Each row was made from one small tree. The marks that hang from a mark follow it in brackets, in the order of their numbers. Every link used is in the known rows. Write each row's tree.
In the rows, 128 means zero.
Known rows
Q_388(Q_481(Q_280(Q_471)) Q_706): [160 122  68 167 142 105  91 125 135 136 144 114 159 124 108 173 151 116
 136 149  73]
Q_622(Q_280(Q_471 Q_481(Q_225) Q_706(Q_388))): [118 186 115 142 161 122  77 160 136  89 110 157 178 172  81 132 162 124
  75 179  99]
Q_934(Q_225(Q_471) Q_280(Q_706)): [147 127  97 155 136  91 102 127 127 124 152 144 142 172 102 104  95 140
 105 145 139]
Q_706(Q_388(Q_481(Q_225(Q_622) Q_280(Q_471)))): [141 138  81 175 131 128 117 163 122 125 147  90 172 131 103 135 135 119
 114 120  51]
Q_706(Q_388(Q_481(Q_280(Q_471(Q_225(Q_622)))))): [142 139  87 167 132 110 107 154 131 118 153  95 167 131 106 107 127 124
 135 116  66]
Q_706(Q_388(Q_481(Q_225 Q_280(Q_471)))): [146 144  88 172 134 130 110 149 123 114 130  96 169 134 100 144 147 110
 121 144  61]
Q_388(Q_481(Q_280(Q_471(Q_225(Q_622)) Q_706))): [135 153  94 165 138  96  79 143 123 109 160 113 172 139 102 114 124 124
 116 124  85]
Q_481(Q_225(Q_622 Q_706)): [143 122  97 163 132 139 117 188 117 155 149 120 156 127  99 102 115 131
 138  93  84]
Q_388(Q_481): [156 131  87 146 134 125 109 135 146 146 136 116 145 142  99 142 138 119
 158 137  83]
Q_706(Q_388(Q_481)): [151 139  75 143 136 139 118 143 155 132 128 109 142 144  89 142 131 119
 158 138  75]
Q_388(Q_481(Q_225(Q_471 Q_622 Q_934) Q_280) Q_706): [183  96  85 197 141 142 112 159 102 161 177  86 173  68  77 127 115 121
 130  67  70]
Q_471(Q_225(Q_481(Q_280(Q_706(Q_388))))): [128 138  81 150 146 115 112 161 116 113 138 112 153 132  82  82  95 123
 122 126  98]
Q_934(Q_225(Q_471 Q_622 Q_706(Q_388(Q_481(Q_280))))): [160 100  53 177 131 117 133 173 138 161 175  86 130 122  81  95  86 160
 114  70  79]
Q_388(Q_481(Q_225(Q_622 Q_934) Q_280) Q_706): [176  96  77 195 138 147 115 160 109 165 170  99 175  71  77 149 122 112
 134 108  62]
Q_225(Q_471 Q_706(Q_388(Q_481(Q_280))) Q_934): [156 104  68 188 142 145 128 149 131 152 157 101 141 114  73  85  91 141
 130  74  86]
Q_934(Q_225(Q_622(Q_280))): [146 106 105 147 144 112 113 157 145 181 151 136 154 130  92 102 118 149
  96 122 106]
Q_225(Q_471 Q_481(Q_280) Q_622 Q_706(Q_388)): [134  98  54 169 142 123 146 183 124 162 161  91 130 130  93  57  75 157
 115  38  79]
Q_388(Q_481(Q_225 Q_280(Q_471 Q_706))): [140 159  93 168 139 112  83 140 114 104 138 114 173 142  99 148 143 108
 100 154  79]
Q_481(Q_225(Q_934) Q_280): [140 106 118 187 135 139 117 147  98 149 148 120 181 102  85 100 120 121
 110 126  90]
Q_481(Q_225(Q_471 Q_622(Q_280))): [152 124 130 153 154 128 107 166 112 163 140 116 179 110  92  75 125 128
  97  64  95]
Q_481(Q_225): [146 135 117 151 132 134 109 156 114 134 129 122 167 129  97 121 139 114
 138 135  90]

Which tree is each row?
[151 167  79 148 138 146 102 158 131 105 125 112 157 141  74 153 127 105
 136 149  79]
Q_280(Q_706(Q_388(Q_481(Q_225))))
[195 103 100 177 156 154 103 162 121 180 163 108 172  72  69 119 129 116
 131  68  83]
Q_388(Q_481(Q_225(Q_471 Q_622(Q_280) Q_934)) Q_706)
[133 128 103 149 162 114 104 171 142 161 146 141 151 145  87  75 125 161
  99  74 104]
Q_225(Q_471 Q_622(Q_280(Q_481)) Q_706)
[116 148  77 139 156 118 106 161 152 136 136 136 146 167  97  97 116 139
  88 115  91]
Q_225(Q_481 Q_622(Q_280(Q_471 Q_706(Q_388))))
[153 108  62 180 137 152 138 142 153 153 144 136 128 150  92 113  97 124
 165 141 102]
Q_225(Q_706(Q_388(Q_481)) Q_934(Q_280))
[150 137  68 144 148 127 107 158 161 150 149 127 143 140  68 131 107 138
  95 138  96]
Q_934(Q_225(Q_622(Q_280(Q_706(Q_388(Q_481))))))
[136 124 109 168 136  99  92 155 111 126 143 128 162 139 110  76 126 133
 133 122 102]
Q_481(Q_280(Q_471(Q_225(Q_706))))
[108 185  90 139 144 106  84 142 152  74 124 150 155 198  93 145 150 138
 101 180  93]
Q_280(Q_471 Q_481 Q_706(Q_388))
[122 180  99 143 144 132  96 165 127  82 121 137 166 162  72 144 139 125
 109 170  91]
Q_280(Q_481(Q_225) Q_706(Q_388))
[145  85  63 181 137 141 159 172 136 168 171 121 120 150  99  47  66 152
 143  58 104]
Q_225(Q_471 Q_481 Q_622 Q_706(Q_388) Q_934(Q_280))
[135 111  61 193 132 139 125 159 142 151 168 109 145 134  91 107 107 144
 120  98  66]
Q_225(Q_622 Q_706(Q_388(Q_481(Q_280(Q_471)))) Q_934)
[123  94  58 189 131 133 141 176 136 158 172 111 134 143  98  72  92 157
 112  82  74]
Q_225(Q_481(Q_280(Q_471)) Q_622 Q_706(Q_388) Q_934)
[132 114  71 172 141 131 140 151 132 138 169 128 135 159  93  67  69 141
 115  83 110]
Q_225(Q_471 Q_481 Q_622 Q_934(Q_280(Q_706(Q_388))))
[142 110  60 152 136 133 143 189 138 158 158  99 119 145  92  65  84 155
 144  39  82]
Q_225(Q_471 Q_481 Q_622 Q_706(Q_388))
[125 151 120 139 157 101  83 135 153 129 120 160 166 172 108 122 173 141
  98 163 102]
Q_622(Q_280(Q_471 Q_481))
[139  89  87 176 137 129 135 141 124 169 158 119 146 121  93  88 106 139
 121 111  91]
Q_225(Q_481(Q_280) Q_934)
[190 101  89 192 144 141 105 146 101 151 161  95 171  71  75 134 125 111
 135  92  79]
Q_388(Q_481(Q_225(Q_471 Q_934) Q_280) Q_706)
[126 159 122 151 153 117  78 159 122 131 134 145 181 147  99 111 139 122
  77 126  99]
Q_481(Q_225(Q_622(Q_280(Q_471 Q_706))))
[159  91  67 149 123 120 133 177 142 169 158 124 110 152  96  96 106 156
 151 123 102]
Q_934(Q_225(Q_481 Q_706))
[150 112  86 141 151 102 110 166 137 168 167 124 135 141  83  71  91 161
  81  78 116]
Q_934(Q_225(Q_471 Q_481 Q_622(Q_280(Q_706))))
[145 100  97 175 134 135 120 164 125 167 174 120 145 126  89  61  90 155
 133  47 100]
Q_225(Q_471 Q_622 Q_706 Q_934)
[136 109  88 174 145 117 114 135 112 142 164 115 149 127  80  70  86 143
  95  82 107]
Q_225(Q_471 Q_481(Q_280(Q_706)) Q_934)
[158 125 111 159 137 131 109 175 105 140 140 113 153 128  90  85 118 130
 142  78  99]
Q_481(Q_225(Q_471 Q_706))
[156 128  84 174 138 135 128 168 111 137 152  75 168 103  85 108 113 124
 114  69  60]
Q_706(Q_388(Q_481(Q_225(Q_471 Q_622) Q_280)))
[129 126 101 169 142 123 108 118 131 130 146 164 157 162  98 111  97 121
 117 163 131]
Q_225(Q_934(Q_280(Q_706)))
